Every row comes from one small tree of marks. Brackets hold a mark, then the marks that hang from it, in alphabetical order. Every link used is in the known rows. Which tree was each row made from?
Known rows
{rovi {tigu {nelat munel} novek}}: [  2  23  -5 -34  11  28  11  52   3   3  14  21 -11  16 -17 -23   6 -23
  30  24  24  42  25  28  -3 -36 -24   8]
{malo lemume}: [ -1  -6 -24   1 -16   2  25 -13  -9  16 -17   3  22  28  36 -28  11  -7
   7   0   8   1 -12 -17  -8 -22 -21 -36]
{novek zeloki}: [ 22  19 -15   7 -23  10  13 -19  -6  23  -9  22  13  26  35 -18  20  16
  -3   9  16  -4   1 -38 -15 -26 -27 -13]
{dareg lemume {munel nelat zota}}: [  8   8 -27  -9   0 -35 -18 -19  17  11   1 -26  -4 -19   5  13   7  16
  39   8  -1  18 -21 -24   0  39  -2  -5]
{nelat munel}: [ 10 -18   3 -10 -10   7  14  10   2   8  20  21  -2  18   0 -23   4  -2
   0  13 -12  12  13 -10  -3 -19  -8   0]
{dareg munel}: [ 15 -17 -12  -4   2 -10  23  -8   0  30  -6 -11   8   4   2   0   6  27
   7   7 -12  10   9 -14  14   7  -5 -27]
{pekotoz {munel zota}}: [ 11 -21 -16  -5 -26  -5  14  -6  -7   5   0  -9   1  -1   7 -12 -16   6
  -4  -1   4  -4 -10 -32  -5  11  19   6]
{zota {munel {pekotoz mebig}}}: [ -2 -13  -5   9 -11   2  10 -23 -25 -24 -24  -2  11  22  10 -19  -6  15
  -8  -2 -13 -11  10  -4  10  -3 -14 -19]
{pekotoz {munel dareg}}: [  5 -36  19   9  -7  17  23  -6  -3  14   5  -4   7  -2  -2   1   0   6
 -19 -18 -16 -12  14   2   7  15   6 -12]
{pekotoz mebig {munel nelat}}: [-13 -23   3   3   2 -13  -6  -5 -13   2   1 -16  29  16  16  -7 -22  -4
  15 -25   6   9  21   1  -5  30 -37  11]
{zota {munel pekotoz}}: [  9  -2  -9   7 -20   2  16 -17 -22 -13 -10   2  -6  17   7 -16   4  17
 -10   6 -17 -13  -7  -5  11 -18   0 -19]
{nelat {munel dareg zota} {tigu novek}}: [ -4  -9  -2 -12   8   9 -12  27  -2 -21  21  20  -8   0 -13  -1 -22 -11
 -23   1  11  -3   6  23   5 -21  30  39]
{tigu {nelat {munel pekotoz}} {novek zeloki}}: [  7  38  14  14  29  25 -17  15 -25  -9  26  13  -5  36   8  11   0 -10
   6   1  18   9   2  23  -7 -47 -36 -10]
{rovi {tigu {nelat {munel pekotoz zota}}}}: [  6  17   3 -14  -4  12  24  32  -5 -11   0  13 -14   0 -26 -12  -3 -23
   8  10  12  15  -2   7  -4 -29  13  23]
{nelat {munel dareg} tigu}: [  5 -35   7  -8   5   5  19  17   8   4  29  29   4   1 -19  -7  -7 -11
 -29 -12 -15   1  18  24   1 -22  21  33]
{zota {munel dareg {nelat tigu} pekotoz}}: [ -5  -1   7  16  -1 -13  -2  -8 -20 -20   1   4   0   2  -4  10  -9   0
 -25 -28 -15 -22  -6  40  17 -12  14  27]
{dareg {lemume malo} {munel pekotoz zota}}: [  9  -2 -14  -7   6 -40 -24 -24  19  11  -5 -30 -18 -41  -7  34   8   7
  14  21  -1  -8 -38 -37   3  25  38 -29]
{munel dareg {pekotoz mebig} zota}: [-20   3  31  37   0  11  -3 -28 -17 -28 -46 -11   6  -4   4  13  -7  13
 -40 -13 -12 -42   0 -10  10  12  14 -16]
{pekotoz mebig {munel {dareg lemume}}}: [ -6 -52  10   3   7  17   5 -23  15   0  -3 -15  23  -8  -1  -1   0   2
   2 -20 -17   1  26  -1  -6  49 -18 -24]
{zeloki novek}: [  3   6 -24 -17 -14  -6  11  10   2  21 -12  -8  -3  16  14   0   5  38
   3  15  -4  -9  -7 -11   4  15 -14 -13]
{tigu nelat novek}: [ -3  37 -14  -5  15   6  -4  15   8  15   1   2  -4  24   8 -15   3   7
  18  28   3  24   1  15  -2 -29 -33 -31]
{munel dareg pekotoz}: [-10  10  33  35   4  17  12 -17 -12  -1 -17  -1  -3  -3   1  18  17  14
 -36 -11 -27 -33   1  10  15 -10   6 -28]
{rovi {tigu novek}}: [ -3  36 -21 -28  -9  25   8  33  -3   9 -15  16  -3   6   7 -26  20  -3
  23  28  31  22  23   1   2 -21 -24  -4]
{dareg lemume munel}: [ 16 -17 -28 -14   7 -11   8 -20  24  29   6 -18   4 -15  -2   3  22  24
  33  14 -19  23   1 -18   2  27 -12 -37]
{munel pekotoz zota}: [ -4  28  -6  20 -17  -8   3 -17 -15 -10 -23  -6 -10  -3  10   1   0  12
 -17   9  -5 -24 -26 -28   2 -12  21  -7]
{pekotoz {munel {dareg lemume} nelat}}: [ -3 -19  12   8   2  -2  -9 -11  11  10  21 -13   5 -14   1  13   9  -4
  13 -22 -14   3   0  12  -3  38 -11  -1]
{pekotoz {munel {dareg lemume} zota}}: [  6 -32   0   1 -16   8   6 -19  16   0   3 -14  -3 -23  -5   2   2   5
  -4  -6 -11 -11 -10 -20  -5  36  23  -9]
{munel dareg}: [ -1  -4  17  13  -9  15  20 -12   8  16 -16  10   1   4   6  -7  18  17
 -23   4 -21 -15  11  -6   8  -5  -1 -25]

Which tree is each row?
[ -3  25 -34  -7 -17 -45 -11   3   3   5   1   7   3  -2  13 -11 -18  -3
   0   1  17   2 -24 -10  -9 -11  14  52]	{munel {nelat tigu} zota}
[-10  15  -3   8 -10 -26 -10   0   6  -2  -8   8   1 -10   3   4 -13  -1
 -23 -13   6 -17 -16   7   1  -3  28  45]	{munel dareg {nelat tigu} zota}
[-11  22  19  20 -18  -9 -12 -11   0  -4 -22   1  -7   0  12   3   1   8
 -16  -2  -2 -20 -14 -11   5   7  11  11]	{munel dareg nelat zota}
[-14  47   3  27 -10 -26 -22 -12 -22 -15 -15 -10  -8  -1  16  12  -5   5
  -6  -3   4 -20 -30 -12   2  -5   6  15]	{munel nelat pekotoz zota}
[ -4  -3  15  12  13  -2   2   2  -6 -22  -1  -4  -1  17 -13  -5 -23 -11
  -5   1  -9   3  -4   3  -7 -14  -1   2]	{tigu {nelat {munel {pekotoz mebig} zota}}}
[  3 -10   5 -12 -16 -20 -22 -18  24   1   2   3 -14  -6   6  -6  17  -3
   9  13  -8  -2 -15  -5  -1  13   7 -12]	{zota {munel {dareg {lemume malo}} nelat}}
[  6 -34   4 -10 -16 -11 -11 -15  28   9   5 -13 -12 -32  -5  10  -2  -7
  -7   6   0 -15 -21 -31  -8  33  40 -11]	{pekotoz {munel {dareg {lemume malo}} zota}}
[ 15   6 -25 -19   9   9 -10  26 -11   1  38  35   9  25  10 -10  -8 -13
  -1  -2  31  17  16  12 -15 -43 -15  38]	{nelat munel {tigu {novek zeloki}}}
[ -3 -19   0   5  -8 -21  -3   4  -5  -2  14  -6   7 -14  -5  13 -28  -9
 -19 -33   6 -15 -10  12   1  16  31  50]	{pekotoz {munel dareg {nelat tigu} zota}}
[-13 -28  36  18  22  24  -8 -13   3 -24   8   1   4  -4 -14  10  11  -6
  -9 -15 -30  -8  21  15   1  16 -11 -18]	{nelat {munel {dareg lemume} {pekotoz mebig}}}
[ -8  15  13  26  -5   7  -8 -29   8 -18 -20 -10 -15 -26  -3  19  19  13
 -18   2 -22 -31 -25 -15   2  16  25 -23]	{munel {dareg lemume} pekotoz zota}
[ -6 -56  16  -7   6   0 -11 -20  26   9  -1 -15  16 -19  -2   5  -2 -10
   0  -8  -5  -4  15 -11  -9  46  -1 -26]	{pekotoz mebig {munel {dareg {lemume malo}}}}
[ -3 -14   7   7 -11  -8 -16 -15  10  -4  10 -18  -4 -21   2  13  -3  -3
   7 -18  -4  -6 -15  -6  -6  43   9  12]	{pekotoz {munel {dareg lemume} nelat zota}}
[ 12 -19 -28 -22 -14 -18  10  19   6  -5  25  24  -2   1 -11 -22 -23 -12
 -12   6   6   7  -5  -9 -10 -25  34  51]	{nelat {munel zota} tigu}
[-18 -33  32  18   9   3  -5  -9 -12  -2  -6 -14  27   9   8   6 -19  -3
  -6 -38  -5  -7  28  17   2  39 -25   6]	{pekotoz mebig {munel dareg nelat}}
[  8  -2  16 -20  -8  24  30  33  11  -2  -5  20 -13   0 -28 -18   2 -20
   0  11   7  14  10   8  -3 -20  15  19]	{rovi {tigu {nelat {munel dareg zota}}}}
[ 14  32  -6 -28   8  37   7  43  -8   3  13  30  -3  28  -1 -19  11 -22
  27  17  44  34  24  14 -14 -44 -37  13]	{rovi {tigu {nelat munel} {novek zeloki}}}
[ -2  47 -31  -4   5 -18 -29  12 -11  11  15  18  15  20  31  -1  -3  -3
  12  -5  38  11   0  13 -12 -28 -33  35]	{munel {nelat {tigu {novek zeloki}}}}
[ -1 -17 -10   8  27  -8  -4 -30   2   3  -9 -33  16 -16  -4  21  12  19
  24  -6 -20   7   8  -5   8  39 -21 -42]	{dareg lemume {munel {pekotoz mebig}}}
[  2  -3   3  -8 -19 -14 -18 -22  42  10 -18   1 -20 -30   1   2  18   2
  -9  31  -3 -19 -28 -42  -9  15  38 -24]	{munel {dareg {lemume malo}} zota}
[ -7   9 -10  -5  26   2 -14  30 -20 -14  38  14  -2   7 -11   8 -16 -16
  -8  -5   5   7   7  39   4 -37   3  30]	{nelat {munel pekotoz} {tigu novek}}
[  6  12   8 -14   6  18  28  36  -3   1   9  15  -9   5 -26 -11   7 -23
  12   7   4  22  12  22  -2 -34  -6  13]	{rovi {tigu {nelat {munel pekotoz}}}}
[ -2  15  17 -24  17  40  12  49   3  -2   9  20 -11  11 -24 -12   8 -22
  14  14  15  28  30  40   4 -29 -15   3]	{rovi {tigu {nelat {munel dareg}} novek}}
[-10  25 -12  10  38 -30 -24  12 -27   6  15 -21   7  -5  -1  40 -13   7
  11 -22   7   6  -1  42  21  -2  -8  17]	{dareg {munel {nelat {tigu novek}} pekotoz}}
[ -4  33   6 -18  21  29   4  49 -12 -10  13  12 -14  11 -21  -5   4 -24
  22  13  19  28  17  38   3 -37 -19   7]	{rovi {tigu {nelat {munel pekotoz}} novek}}
[ -6 -46   5   2  -5   9  -2 -26  12 -15 -14 -20  17 -14   0  -2 -11   4
  -2 -16  -7  -8   9 -19  -8  55   4 -12]	{pekotoz mebig {munel {dareg lemume} zota}}
[ 10  48 -14   2  10  15  -9   5  -3  17   0  13   4  37  27 -10   9   7
  13  18  25  16   0   0 -14 -39 -46 -26]	{tigu nelat {novek zeloki}}
[-20  30  41  42  11   0 -11 -12 -18  -5 -11  -5  -3  -1   6  29  12   4
 -23 -22 -19 -28  -4  24  15  -2  -8  -6]	{munel dareg nelat pekotoz}
[-17 -40  11   7  14 -13  -3  -1  -6  -2   6  -8  36   0  -1   8 -30 -13
 -12 -46   1  -3  27  32   0  30 -10  36]	{pekotoz mebig {munel dareg {nelat tigu}}}
[  5 -21  24   4 -14  15  10   3   1 -12   2  16 -13   4  -9  -9  -3   1
 -26   5 -13 -14   2 -14   5  -5  26   7]	{nelat {munel dareg zota}}
[ 13   1  -3 -30  -4  17  35  39  10  14  10  24  -5  10 -23 -30   8 -21
  20  18   8  34  19  10  -8 -31 -11  13]	{rovi {tigu {nelat munel}}}
[ -1  20 -12  12  13 -33 -26 -24  -1  -3  -1 -35  -8 -25   0  35   7  14
  29  -6  -8   1 -29  -9   7  36   3  -7]	{dareg lemume {munel nelat pekotoz zota}}
[ -3  -9   0  18  11 -14   4 -24 -23 -10 -32 -30  13  -4   2  19 -16  23
  -6  -9  -4 -15   0 -17  17  23   9 -18]	{dareg {munel {pekotoz mebig} zota}}
[  3  28  -9 -36   2  23   4  50   1  -9   5  17 -17  11 -17 -23  -4 -22
  26  29  32  33  11  12  -6 -30  -6  19]	{rovi {tigu {nelat {munel zota}} novek}}
[ -8  11  17  15  -5 -13 -25 -28  23  -8 -18 -11 -24 -38  -4  28  16  -2
 -21  15  -9 -37 -38 -27  -1  12  45 -26]	{munel {dareg {lemume malo}} pekotoz zota}
[ 18 -11 -34 -15  -6 -18   2 -24  23  15  -5 -22  -4 -21  -1   3  11  25
  28  18  -8  15 -15 -36   0  32  10 -26]	{dareg lemume {munel zota}}
